Each row was made from one small tree. Brackets hold a mark, then the marks that hang from it, in the order of their numbers. Every link used is in the known rows. Write each row's tree.
In the rows, zero is written as 128.
Known rows:
{Z_674 {Z_375 {Z_385 Z_481}}}: [ 54  80 102 154 108 165 135 121  93 106 102 111 106  66 111 127 135 161
 142 127 139 149 159 151 148 113 115 162 136 155]
{Z_375 {Z_385 {Z_481 Z_674 Z_996}} Z_691}: [ 73  53 105 164 116 127 143 126  54 104 111  83 116  86 110 162 138 178
 119 136 134 162 176 149 110  90  82 138 119  87]
{Z_385 {Z_481 Z_674 Z_691 Z_996}}: [ 87  70 145 129 113 139 110 120  68 109 136  76 113  62 102 155 144 135
 121 151  97 193 142 151 108 105  86  97 121  49]
{Z_481 {Z_691 Z_375} Z_996}: [100 110 178 120 131 125 123 119 103 117 128 120 126  94  93 151 137 131
 146 126 130 178 119 117 116 114 143 119 129  68]
{Z_996 {Z_375 Z_674}}: [102 107 108 147 123 130 162 144 121 108 113 153 102  96  77 135 140 125
 141  82 154 144 151 151  91 134 144 182 123 141]
{Z_353 Z_194 {Z_481 Z_674}}: [108  91 100 144 108 133 135 105  95 139 160 111 127  71 102 107 138 150
 127 104  97 182 100 181 111 123  96 128 140 106]
{Z_996 {Z_375 {Z_385 {Z_481 Z_691}}}}: [101  93 133 134 113 143 132 130  72 113  90 129 100  63  80 140 116 144
 140 118 137 178 153 177  92 125 100 155 132  98]
{Z_674 {Z_375 {Z_691 Z_481} Z_996}}: [ 68  69  71 125 117 167 137 114 110 118 115  79 137  74 127 149 130 115
 134  94 156 163 122 161 126 112 129 161 121 153]
{Z_375 Z_674 Z_691 Z_996}: [ 88  76  71 152 140 108 157 161 105 111 117 137 116 110 117 171 148 112
 135  80 166 156 175 152 100 129 135 206 117 163]
{Z_353 Z_194 {Z_481 Z_385 Z_996}}: [122  79 137 137 130 139 146 125 102 144 142 147 143  95  89 146 134 156
 116 135 106 180 100 177 105 102 104 101 154  71]
{Z_385 Z_375}: [110 101 127 151 121 139 134 102 123 110 136 125  92 101 119 131 155 138
 126 107 134 141 136 160 151 124 147 155 111 154]
{Z_691 Z_375 {Z_481 Z_353 Z_674 Z_996}}: [ 45 103 156 135 113 158 122 135  85  96 111  72 136  72 122 156 133 149
 156 139 110 184  82 112 124  89 109  63 131  59]
{Z_353 Z_481}: [121 110 114 152 103 133 153 116 117 141 163 137 133  83  92 130 143 132
 134 105 124 146 117 165 139 119 115 146 122 125]
{Z_674 {Z_375 Z_385}}: [ 80 104 101 150 115 169 146 116 111 105  99 119 110  94 120 129 140 158
 131 115 135 149 143 144 151 124 128 171 132 145]
{Z_481 Z_353 Z_385 Z_691 Z_996}: [ 97  98 173 135 126 155 123 160 104  98  84 125 123 100 126 205 142 133
 106 163 102 186 110 135 117  95 104  70 140  31]
{Z_481 Z_385 {Z_691 Z_375}}: [ 87 101 188 111 113 132 108 137  97  88 108 121 106  68 118 151 132 127
 150 117 133 180 117 140 118 126 129  90 127  86]
{Z_353 Z_194 {Z_481 {Z_674 {Z_375 Z_385}}}}: [ 88  77  95 142 106 169 137  99  81 121 119  97 120  68 112  95 130 185
 134 124  97 180 110 186 133 124  90 146 145 125]
{Z_674 {Z_375 {Z_385 Z_481} Z_996}}: [ 48  80  88 144 125 158 126 141  91 124 106 115 110  70 125 140 133 144
 153 127 146 181 165 174 138 122 120 175 138 158]
{Z_691 {Z_375 Z_385} {Z_481 Z_353}}: [ 45 121 132 147 123 159 142 147  78  93  76 110 130  77 130 156 119 156
 169 115 127 167 101 124 139 105 106 114 139 122]
{Z_385 Z_375 Z_481}: [ 85  74 127 157 116 137 127 107 101 111 136 116  89  71 112 132 148 144
 137 116 137 139 151 166 144 114 132 145 116 163]
{Z_481 {Z_353 Z_194} Z_691}: [ 93 108 115 138 136 145 127 133 107 118  91 136 117  94 120 161 136 126
 116 114 100 188  95 138  94 121 114 132 165  89]
{Z_674 Z_375}: [ 83 104 107 142 106 163 135 110 137 115 127 115 113  85 111 123 149 132
 128 105 140 143 128 135 149 123 149 155 130 144]
{Z_353 Z_194 {Z_481 Z_674 Z_691 Z_996}}: [130  79 134 121 120 139 126 101  77 139 149  99 137  76  90 133 135 148
 114 141  76 208  94 178  93 114  81 105 141  40]
{Z_674 {Z_375 Z_385 Z_691 Z_996}}: [ 78  81  75 147 127 149 144 127 106 119  92 114 118 106 132 152 136 145
 133 101 166 162 162 163 130 122 134 197 125 156]
{Z_691 {Z_375 Z_674} {Z_481 Z_353 Z_385}}: [ 30  88 155 136 121 155 136 181  85  57  70 120 119  63 129 178 130 140
 168 118 129 162 105 125 123 103 108  84 134 126]
{Z_996 {Z_375 Z_385}}: [111 124 112 150 119 139 157 126 110 122 103 149 109 102  88 129 126 149
 134  94 149 158 147 164 107 132 130 172 127 117]
{Z_996 {Z_375 Z_691}}: [116  99 103 152 108 121 158 114 129 125 116 136 113 102  78 136 130 132
 124  73 176 132 139 151  88 119 149 170 119 121]

Which tree is each row?
[101  62 103 166 130 124 158 120 103  76 108 126  89 109 115 152 162 146
 125  90 158 116 170 150 129 116 142 192 103 187]	{Z_385 {Z_375 Z_674 Z_691}}
[ 32  77  90 163 128 173 134 137  88 110  67 126 110  74 123 139 124 176
 136 133 122 169 126 143 125 101 109 149 178 146]	{Z_674 {Z_375 {Z_385 {Z_481 {Z_353 Z_194}}}}}
[ 64  94 149 122 111 148 123 114  82 104 139  66 134  68 107 132 133 143
 156 123 114 183 100 127 121 102 114  83 119  75]	{Z_691 Z_375 {Z_481 Z_674 Z_996}}
[ 45  90  79 161 151 136 133 168  79 139  81 147 116  88 132 165 121 149
 145 123 123 208 142 169 100 115  99 161 175 131]	{Z_375 {Z_385 {Z_481 {Z_353 Z_194}}} Z_996}
[ 52  56  77 153 123 146 135 134  87 119  95 104 115  77 124 153 129 153
 143 112 169 162 177 167 128 110 122 187 132 165]	{Z_674 {Z_375 {Z_385 Z_481} Z_691 Z_996}}
[ 95  99 162 110 104 120 103 128  81 131 156  93 125  53 115 131 129 120
 174 115 115 214 106 186 119 138 111 108 115  80]	{Z_353 {Z_481 Z_674 {Z_691 {Z_375 Z_996}}}}
[ 71 109 142 131 133 153 148 122  73 108 107 107 139  91 102 150 123 159
 161 127 127 174 117 126 130 101 114 125 128 101]	{Z_691 {Z_375 Z_385} {Z_481 Z_996}}
[126  93 136 128  91 138 121 110  85 119 156  88 122  56 108 132 142 130
 128 123  90 183 109 182 128 128  81 109 111  73]	{Z_353 {Z_481 Z_674 Z_691}}
[140  98 149 133 118 139 144 113  98 140 155 123 144  89  81 158 140 129
 119 143 103 172 108 161 127 107 103 125 125  61]	{Z_353 {Z_481 Z_691 Z_996}}
[ 81  78  81 140 119 142 136 121 132 129 119 109 121  96 122 147 142 122
 131  91 170 154 144 152 126 121 156 183 125 152]	{Z_674 {Z_375 Z_691 Z_996}}
[ 72  77 113 128 118 135 102 148  47 110 112  85 100  54 137 157 129 132
 140 136 106 227 165 195 110 134  73 138 123  93]	{Z_375 {Z_385 {Z_481 Z_674 Z_691}} Z_996}
[103  72 171 139 116 151 112 116  95  89 124  89  90  96 136 151 157 164
 111 151 108 174 134 174 140 107 117  75 103  76]	{Z_481 {Z_385 Z_375} Z_674 Z_996}
[ 51 102 118 117 120 145 117 138  60 102 112  75 121  61 140 133 117 139
 175 108 124 216 125 170 123 130  99 123 117 117]	{Z_691 {Z_375 Z_385 Z_996} {Z_481 Z_674}}
[110  71 175 118 102 154  91 113  82  65 110  79  76  67 149 147 152 144
 113 137  96 187 128 194 135 128  99  77 101  82]	{Z_481 {Z_385 Z_375} Z_674 Z_691}
[ 52  82 130 165 111 141 123 147  87 116 122  94 118  76 118 166 146 150
 125 154 108 173 131 130 123  85  99  89 136  65]	{Z_385 {Z_481 Z_353 Z_674 Z_996}}
[ 71 105 148 124 126 146 139 115  99 117 136 101 145  81  93 143 129 133
 159 118 132 166  99 118 123 102 134 108 127  96]	{Z_691 Z_375 {Z_481 Z_996}}
[ 72  89  89 159 112 153 153 134 103 102  95  99 138  83 125 176 132 128
 122 101 136 140 104 126 121  92 104 127 130 119]	{Z_375 {Z_691 {Z_481 Z_353}}}
[ 80  59 149 164  99 146 118 133  97  66  81  86  81  89 162 170 153 168
 109 127 131 149 129 166 138  99 107  78 109 105]	{Z_481 Z_353 {Z_385 {Z_375 Z_691}} Z_674}
[ 67  56 145 122 101 169  98 108  80 102 125  57 112  51 106 141 146 146
 122 161 104 186 134 146 124 101 103  99 126  65]	{Z_385 {Z_481 {Z_674 Z_375} Z_691 Z_996}}
[ 93  87 166 129 131 154  99 157 105  94  80 122  89  89 165 194 142 124
 126 143 115 201 118 187 135 121 121  94 124  94]	{Z_481 Z_353 {Z_385 {Z_375 Z_996}} Z_691}
[100 103 129 140 149 147 132 131 104 127  94 133 133 112 106 179 136 136
 108 141  98 193  96 128  92 103 114 120 169  52]	{Z_481 {Z_353 Z_194} Z_691 Z_996}
[110 105 184 130 120 157 127 157 112 107  73 137 118  99  96 191 128 137
 113 150 122 186 104 150  88 100 116  73 140  17]	{Z_481 Z_353 Z_385 Z_691 {Z_996 Z_375}}
[ 69  53 110 127 100 153 106 136 110  95 106  74 104  75 153 151 142 141
 124 113 149 182 143 177 120 119 123 113 112 111]	{Z_481 Z_385 {Z_674 {Z_375 Z_691 Z_996}}}
[ 75  89 150 131 110 182 107 127 104  96  92  70 119  81 128 165 148 146
 109 164  94 184 104 126 132  98 110  88 134  44]	{Z_481 Z_353 {Z_674 Z_375} Z_691 Z_996}
[ 65 107 116 172 113 145 147 155  93 117  76 145 105  79  94 153 117 159
 144 121 147 157 144 156 106 107 110 141 145 112]	{Z_996 {Z_375 {Z_385 {Z_481 Z_353}}}}
[ 61  74 116 152 123 168 143 122  87 115 106 110 120  83  98 143 138 173
 133 153 134 157 158 139 143  95 117 151 139 119]	{Z_674 {Z_375 {Z_385 {Z_481 Z_996}}}}
[ 59  52  67 164 142 111 159 174  60 102  93 136 110  91 117 178 136 142
 148  99 167 163 205 167 102 120 104 211 125 177]	{Z_375 {Z_385 Z_481} Z_674 Z_691 Z_996}
[ 58  75 164 120 133 147 143 158  76  74 102 115 129  75 102 169 134 144
 161 129 131 169 123 127 113 100 118  93 124 105]	{Z_691 {Z_375 Z_674} {Z_481 Z_385 Z_996}}
[ 68  76 140 155 143 146 127 185 107  80  79 147  83 101 158 192 153 135
 136 130 130 175 148 176 135 119 128 130 123 150]	{Z_481 Z_353 {Z_385 {Z_375 Z_674 Z_996}}}
[133 113 154 122 124 138 137 117 116 131 118 128 121 102  69 152 129 123
 117 124 134 175 122 150  86 120 135 136 129  49]	{Z_481 Z_691 {Z_996 Z_375}}
[ 79  58 110 130  92 153 125 123  73  75 111  61 119  56 137 155 134 141
 116 107 122 168 120 167 113 104  76  80 106  91]	{Z_375 {Z_691 {Z_481 Z_385 Z_674}}}
[119 119 127 149 132 141 162 126 108 135 103 147 121 122  75 145 128 159
 128 118 145 164 147 153 102 115 129 162 130  83]	{Z_481 {Z_996 {Z_375 Z_385}}}
